What can hang from each mark
E: N
J: L M Z
L: N X
X: L
Z: J
M: F J
F: M
U: G
G: N U
Y: U
N: E G L Y

In the rows, zero is written as 128.
Known rows, with every way that one mark hangs from another
F[M]: [203  98 141 132  93 108 181 141 109 134  92 148 124 106 139 170 171 144
 138 137 152 185 143 136  96 104 136 103 136 103 148 135 116 128 118  94
  79 110 156 152 155  85 101 124 134 160 115 115 127 114 189 132 141 153
 156 144]
E[N[G[U] L[X] Y]]: [136 107 155 111  81  47 167 167 168 129  71 142 136 101 181 168 127 101
 145 129 160 134 168 127 106 123 131 158 144  80 113 116 141 101 109  89
  74 122 155 133 170 140 120 147 133 107 138 150 121 100 193 134  44 151
 126 145]
M[J[L[N[E] X]]]: [153 112 143 141  70 140 162 156 178 111  97 101 140 106 106 184 136 111
 112 172 140 161  68 151  87 124  94 129 149 106 120 119 123 148 140  77
  96 125 158 156 161 143  95 145 110 157  96 129 145 139 102  95  81 119
 139 119]
N[E L[X] Y[U[G]]]: [118 104 144 111  62  50 200 178 159 146  80 161 144  90 197 179 166 124
 129 159 155 119 130 120  83 157  80 127 162  71 114  85 177 155 114  91
  72 112 237 128 168 132  97 136 120 101 136 145 138  83 148 132 117 135
 151 125]
M[F J[L[N X] Z]]: [174 112 151 128  69 173 158 143 209 111  97  92 133 111  87 187 126 129
 105 160 131 151  86 182  84 138  72 113 145 102  97 136  99 144 143  99
  66 127 137 186 161  93 112 169 100 161  68 112 190 103 106 120  93  99
 121 124]
U[G]: [164  90 171 141  92  69 168 150 133 137  96 145 118 113 159 170 142 122
 123 134 144 130 145 108  93  97 172 122 146  95 116 113 134 144 120 135
  64 103 155 134 160  78 122 103 127 155  90  98 147 131 136 105 135 119
 128 150]
G[N U]: [216 105 138 150  74 107 150 146 135 119  68 129 128 117 171 187 147 136
 147 116 138 149 139 109 101 141 121 115 121 105 172 107 169 139  95  93
  44 125 110 152 153 147 114 124 125 155  88 109  96  53 143  76  86 156
 148 151]
M[F J[L[N X]]]: [172 118 150 144  71 170 156 143 208  96  86  90 144 100  88 177 127 121
  99 170 141 163  76 183  72 135  76 118 147 104 110 134 109 143 157  71
  76 123 135 182 155 102  93 153 108 150  76 127 165 112 119 122  80 103
 127 129]
F[M[J[L[N X] Z]]]: [198 102 139 120  93 141 183 132 153 134 107 122 134 109 112 186 136 144
 130 162 141 181 118 158 103 113  92 131 141 107 119 134  92 143 127  91
  87 125 156 163 163 111 103 159 111 161  96 126 161 143 128 130 114 150
 152 116]
Z[J[L M[F]]]: [157 113 135 167  87 119 175 155 114 109  99 110 111  97 111 168 183 140
  94 138 163 142 135 132  91 111  59 129 152  98 130 143  82 128 152 107
  64 114 136 176 147  56  98 124 138 138  90 110 146  95  60 104 128 115
 139 182]
X[L[N[E G Y]]]: [114  95 138 137  68  60 170 147 138 143 123 121 130 136 158 168 158 114
 107 153 153 144 130 117 116 113  96 134 149  85  99 126 151 121 117 119
  86 122 170 125 173 137 109 122 113 116 113 131 121 113 172 104  56 152
 143 144]
F[M[J[L[N[E] X]]]]: [187 112 137 131  87 127 180 133 152 123  87 126 142 106 113 181 142 130
 128 165 147 193 106 155  96 115  90 130 146 106 131 128 113 154 141  68
  97 121 168 153 160 123  88 150 114 151 117 133 131 152 167 125  99 152
 158 115]
G[N]: [177 108 142 152  82  96 147 161 131 120  80 126 125 119 164 183 169 128
 128 133 139 150 140 115  96 136 109  98 130 107 164 118 143 115 100 114
  64 120 133 140 153 139  99 126 132 158  81  99 116  71 128  85 107 148
 142 147]
Y[U[G[N[L]]]]: [170  94 141 137  75  62 177 151 145 137  75 148 134 105 159 177 143 140
 138 145 141 139 128  89  93 137 133 135 147  99 139 104 162 156 108 102
  47 109 154 140 158 133 111 117 122 126  78 134 137  89 141 102 107 143
 146 135]
Y[U[G[N[E L]]]]: [153 101 142 130  68  56 181 155 149 134  66 150 133 111 160 179 147 133
 139 147 140 138 131  87  98 142 130 126 147  98 137 103 172 166 112 103
  51 110 170 127 158 144 108 121 117 124  88 134 130  96 152  94 110 138
 144 133]
L[N[E Y] X]: [146 110 147 106  65 133 147 182 166 139 121 112 135 112 180 177 169 114
 118 145 146 149 111 143  88 137  90  94 136  85 115 103 152 129 130  90
  87 124 204 131 172 153 105 160 117 131 123 115 121 111 154 127 103 135
 128 127]
F[M[J[L[N[Y]] Z]]]: [197 106 132 127  87 103 184 129 142 139 105 133 136 111 114 184 118 146
 126 148 146 174 152 151  99 117  69 123 144 103 119 142  98 133 128 114
  85 126 165 159 165  91 108 153 119 154  97 134 152 143 139 116  99 154
 171 118]
L[N[E G] X]: [131 106 157  98  72 131 145 166 176 124 126 117 129 130 170 175 165  99
 132 158 142 160 108 130 104 117 159 127 136  95  87 118 157 129 144  86
  95 118 179 119 171 162 108 155 109 131 117 118 129 115 187 124  87 127
 109 133]
M[F J[Z]]: [177 102 154 132  64 144 152 136 167 108  73 119 119 104  82 186 131 142
 120 141 135 155 101 174  85 124  91  91 137 104 110 156 108 136 118 110
  59 119 132 179 152  51 125 154 116 189  71 102 187  65 134 108 142  92
 137 131]
E[N]: [159 108 150 126  82  92 147 174 138 123  60 124 116 114 116 172 153 110
 131 126 147 156 122 116 101 102 157  97 130 102 149 137 107 115 108 105
  68 115 116 138 161 123 124 129 140 166 103 118 119 128 173 111 104 134
 122 154]
J[L[N[E]] M[F] Z]: [146 130 137 114  68 142 181 159 166 150 104  99 112 158 121 191 145 143
  93 146 139 146 180 123 114 139  46  94 152  93 107 138  82 169 134 149
  31 124 147 153 167  87 120 161 111 134  97 116 166 106 129 109 105 102
  93 146]
E[N[G[U]]]: [162 103 156 123  80  63 150 155 152 116  67 133 120 124 126 170 126 104
 151 113 150 159 142 108 116  92 185 144 132 100 129 139 132 113 121 102
  69 117 103 134 165 128 135 125 130 142 111 133 113 122 210 113  60 135
 120 164]
X[L[N[G Y]]]: [136  88 137 142  75  69 169 145 135 139 131 118 130 129 160 164 154 121
 103 151 156 149 132 122 113 104 106 145 148  87 100 131 138 109 108 116
  85 120 150 142 171 126 111 117 118 118  99 134 130 106 163 115  54 155
 151 146]
G[N[E L[X]] U]: [171 117 141 129  65 106 167 163 154 126  56 137 138 113 195 191 163 128
 149 138 137 132 136 113  99 170 115 125 135  92 151  85 193 162  95  70
  53 126 166 132 156 183  89 143 118 132 131 120  91  38 158  76  86 164
 132 133]
F[M[J[L Z]]]: [197 100 139 135  93 107 190 129 133 130  88 136 127 106  97 184 136 145
 132 154 143 183 136 151 103 108  98 124 146 110 133 138  94 136 125 105
  83 120 148 166 157  82 106 140 120 170  94 121 161 129 143 116 124 143
 163 126]
J[M Z]: [177 104 143 114  83 121 178 159 117 157 105 130  96 128 143 190 169 153
 121 136 147 153 180 115 117 107  97  94 142  95 131 137  81 139  74 149
  45 115 132 147 158  69 141 142 134 177  91  92 172  84 111 113 153 107
 114 149]
Z[J[M]]: [169 104 136 153  91 115 162 161  81 121 109 125 100  93 130 166 195 143
 110 136 166 150 132 119 100  93  93 119 138 100 134 144  91 124 120 103
  74 113 142 153 147  75 115 122 146 161 100 107 130  83  61  96 145 125
 150 174]

Rows
[145  98 123 140  58  79 177 152 132 144 108 115 133 129 136 170 174 131
 108 160 151 152  93 115 107 125  82 114 145  86 121 118 153 144 106 100
  73 122 164 142 169 150 107 120 113 120 103 139 118 107 158 110  77 152
 162 140]  X[L[N[E Y[U]]]]
[127 110 126 111  54  75 196 184 155 138  80 153 143  85 180 181 193 124
 133 159 155 133 111 133  81 166  60 111 156  75 123  93 174 138 106  76
  78 115 233 135 166 149  90 144 124 112 138 146 128  54 152 127 115 130
 154 126]  N[E L[X] Y[U]]
[149 106 140 115  61  73 152 153 160 135 111 133 129 134 174 176 126 113
 135 119 150 148 155 113 105 117 119 130 135  87  95 132 178 130 140 116
  78 125 180 113 176 139 126 136 116 117 122 141 102  90 197  93  56 136
 141 144]  L[N[E G[U] Y]]
[124  92 126 134  59  59 177 148 141 141 116 123 132 135 149 167 162 121
 113 160 153 152 107 110 113 115  95 141 149  87 104 126 158 130 116 104
  79 123 167 133 173 149 110 119 110 108 103 149 121 114 186 111  55 152
 159 143]  X[L[N[E G Y[U]]]]
[162 116 123 138  56  55 156 166 135 128  69 139 136 112 174 189 167 126
 134 130 143 146 135 101  92 157  55  88 137 100 167 112 172 122 109 112
  66 124 177 135 160 148 103 134 126 131  94 120 104  74 138  90  97 144
 169 141]  G[N[E Y[U]]]
[161 109 138 133  87 106 199 163 131 154 108 119 105 136 133 191 165 141
 106 144 145 145 184 113 119 124  69 121 158  97 133 124  69 141  86 160
  43 118 130 160 161  75 131 133 128 159  85 105 174 102  83 105 119 109
 113 157]  J[L M Z]
[151 105 149 101  65 111 152 160 178 130 121 126 137 117 197 175 141 107
 138 138 149 149 128 133 101 124 113 138 137  86  88 107 178 128 137  86
  88 126 188 127 178 156 120 156 110 111 130 131 114  95 185 126  59 135
 133 135]  L[N[E G[U] Y] X]
[170 104 149 113  79 147 148 172 166 137 136 111 136 104 185 171 160 125
 115 144 150 152 113 149  87 128 107 102 135  87 115 112 136 108 122  91
  86 123 176 145 170 142 115 155 123 136 107 116 132 101 120 134  98 139
 132 127]  L[N[Y] X]
[169 107 148 145  71 132 171 139 184 109  70 109 124 110  72 190 130 133
 108 150 133 149 103 169  83 134  60 110 149 105 112 144  99 139 134 121
  60 122 128 190 155  61 115 147 111 170  64 108 190  85 106 103 114  90
 134 138]  M[F J[L Z]]
[139 105 156 109  83  75 165 165 173 124  67 136 128 111 158 169 141 103
 150 135 152 145 150 122 112 113 182 164 142  90 117 120 138 123 111  77
  73 117 133 133 165 152 118 141 127 126 132 145 120 104 213 125  57 150
 110 148]  E[N[G[U] L[X]]]
[171 108 156 140  73 151 169 142 195 105  81 103 127  99  87 189 143 126
 109 160 133 149  85 183  86 142  64 116 152 103 114 131 100 141 134  99
  67 121 136 197 155  72 109 158 106 167  67 101 198  87 101 122 117  91
 124 134]  M[F J[L[X] Z]]
[172 100 149 140  80 128 173 148 169 118  97 113 127  98 103 195 148 121
 119 163 135 151  78 160  96 125  90 132 152 106 119 119  99 131 109 108
  84 123 139 173 158 103 114 150 113 176  74 107 186 109  69 101 114 106
 141 126]  M[J[L[X] Z]]
[183  96 155 105  78 146 150 151 181 122 125 113 130 120 174 169 144 115
 141 145 144 162 112 137 107 109 176 153 131  96  97 114 156 134 127  75
  80 121 143 142 171 158 122 147 110 132 104 125 128  93 184 127  67 135
 113 140]  L[N[G[U]] X]
[164 116 141 129  79 121 195 156 150 142  93 113 109 134 115 191 160 145
  99 143 145 143 182 129 109 133  50 105 158  96 126 136  68 150 113 152
  29 117 126 177 157  47 125 142 124 147  81 102 188  88 109 120 123  95
 103 161]  J[L M[F] Z]
[153 114 144 152  70 106 157 135 201  97  90 106 143 110  99 173  99 114
 101 150 150 156 122 167  76 127  60 135 149 103  97 155 120 121 166 102
  81 125 146 172 161  83 102 141 113 132  76 143 162 107 133 110  57 108
 145 136]  M[F J[L[N[G Y]]]]
[128 120 136 139  70  84 163 174 130 128  62 144 130 124 177 188 173 124
 130 138 138 128 160 108  97 162 103 102 139  96 150 108 167 130 100 108
  67 119 180 115 152 163  81 135 126 142 119 117 103  60 148  64 102 158
 139 132]  G[N[E L]]
[123 107 143 105  74  44 170 177 174 126  73 142 137  96 165 168 145 106
 141 143 159 139 146 120 103 124 119 153 151  85 113 124 137 100 113  87
  81 117 167 136 171 145 114 147 132 103 121 163 135 108 192 148  49 145
 135 142]  E[N[G L[X] Y[U]]]
[121  94 139 136  69  86 170 145 138 137 118 116 122 144 143 169 165 113
 110 159 145 153 105 113 120 107 135 141 145  93 101 127 149 138 115 108
  81 119 152 122 169 147 106 120 109 129 110 127 121 113 188 100  67 149
 133 147]  X[L[N[E G]]]
[143 121 130 153  77 133 163 160 127 116 107  98 113 117 114 170 173 134
  90 136 161 143 136 123  95 117  60 117 148  98 113 146  92 148 167 101
  65 120 155 155 154  90  95 139 128 127 102 122 129 106  80  95 106 118
 130 170]  Z[J[L[N[E]] M[F]]]
[148 114 143 145  89 138 164 157 152 111 131  96 115 107 138 162 174 129
  94 152 164 148 134 138  97 105  76 153 150  97  94 137  84 129 171  93
  75 121 144 165 156  88 103 146 124 115  93 122 148 109  71 126  91 122
 123 170]  Z[J[L[N[G] X] M[F]]]
[136  93 135 139  63  64 173 140 136 139 114 123 133 139 161 170 148 117
 114 147 152 143 125 115 119 112 106 145 145  83  99 121 164 139 109 109
  77 125 159 132 172 142 115 121 111 115 118 137 110 109 190 100  46 153
 152 148]  X[L[N[E G[U] Y]]]
[126 114 126 150  82  81 168 160 117 126 129 114 115 114 146 170 166 123
  98 136 169 138 162 106 107 105  53 150 152  94 104 140 102 118 164 126
  88 122 175 132 162 103 104 133 133 111 108 135 124 118  64  91  83 127
 149 172]  Z[J[L[N[E G Y]] M]]
[163 126 140 151  84 115 190 154 152 126  81 111 121 121 115 173 161 135
  92 152 158 155 167 132  89 131  52 110 157  98 143 135  80 154 128 116
  42 113 121 174 153  56 101 120 134 138  93 118 155 100 132 124 101 101
 118 167]  J[L M[F]]
[144  92 145 119  76  61 198 167 161 148  95 155 147  78 198 170 155 133
 130 157 159 120 132 129  82 145  97 137 159  76 114  89 157 136 100  91
  66 110 208 149 166 116 105 133 127 108 113 145 153  76 115 139 112 137
 156 125]  N[L[X] Y[U[G]]]
[157 106 154 101  65 136 150 161 180 126 117 119 129 126 177 176 155 105
 144 142 143 162 108 127 108 116 165 143 132  94  92 107 169 149 133  74
  83 122 165 125 173 168 117 152 104 128 125 124 117 102 195 123  74 135
 111 135]  L[N[E G[U]] X]
[119 103 150 109  68  76 187 160 166 123  82 156 129 110 190 179 167 104
 154 149 150 131 136 122 108 137 157 167 150  83  93 102 188 151 115  72
  84 113 194 117 164 152 100 135 113 115 152 137 120  49 213 107  84 136
 125 143]  N[E G[U] L[X]]
[170  91 146 136  73  36 170 145 144 125  97 150 130 104 182 171 129 117
 144 115 160 142 166 123  98 107 118 150 141  89 112 131 166 101 120 123
  78 117 156 142 168  90 128 117 130 123 107 127 124  60 176 109  66 125
 161 164]  N[G[U] Y]
[155 105 142 113  60 103 147 153 158 127 106 127 122 142 151 177 134 115
 142 125 142 156 133 109 111 109 165 133 130  98  93 135 171 149 142 102
  74 119 156 113 171 152 123 134 111 131 116 134 104  92 209  87  69 132
 120 145]  L[N[E G[U]]]
[126 113 145 127  79  54 163 185 142 138  63 140 130 105 151 171 143 116
 126 129 156 127 167 122  94 124 112 108 143  81 136 126 117 100 101 115
  71 118 162 131 165 123 110 138 146 133 128 144 117 101 160 111  82 150
 133 144]  E[N[L Y]]
[174  98 150 107  76 115 153 156 183 131 135 121 139 109 198 169 135 118
 135 136 154 154 135 139  98 117 125 145 134  87  96 112 160 115 128  87
  83 125 162 144 177 144 123 152 115 117 112 131 127  90 164 136  56 143
 134 138]  L[N[G[U] Y] X]
[163 122 140 107  77 151 181 163 187 154 131  97 125 132 158 186 148 142
  90 153 149 143 183 151 106 143  18 105 155  86 105 118  73 138 123 136
  39 130 150 174 171  78 122 177 115 123  89 113 184 106  95 150  92 107
 101 142]  J[L[N[Y] X] M[F] Z]
[155 110 150 105  69 165 147 172 161 129 117 108 128 119 155 177 178 113
 125 156 140 160  83 137  95 125 139  94 132  95 116 106 147 146 129  76
  86 119 178 129 167 162 103 156 112 149 120 111 123 109 157 120 113 131
 114 126]  L[N[E] X]
[183 100 136 107  68 143 157 171 172 136 131 112 140  98 165 172 168 134
 125 151 149 159  88 141  84 135  95 108 136  91 122 109 147 123 119  76
  76 122 170 157 171 152 115 152 119 129  94 134 136  94 123 144  89 136
 142 124]  L[N[Y[U]] X]
[130 106 146 122  77  28 165 165 155 130  62 152 131 113 166 169 117 109
 143 116 161 125 190 115 107 117 132 157 142  82 117 131 144 103 111 110
  71 121 151 126 170 131 126 135 137 113 136 156 110  92 204 113  43 151
 134 153]  E[N[G[U] L Y]]
[136 106 151 117  79  56 164 162 158 123  58 145 123 121 141 169 129 108
 151 127 152 141 165 110 113 108 178 159 140  92 116 132 138 123 112  94
  66 115 129 123 164 141 119 130 131 127 124 151 114  92 212 104  57 149
 114 152]  E[N[G[U] L]]
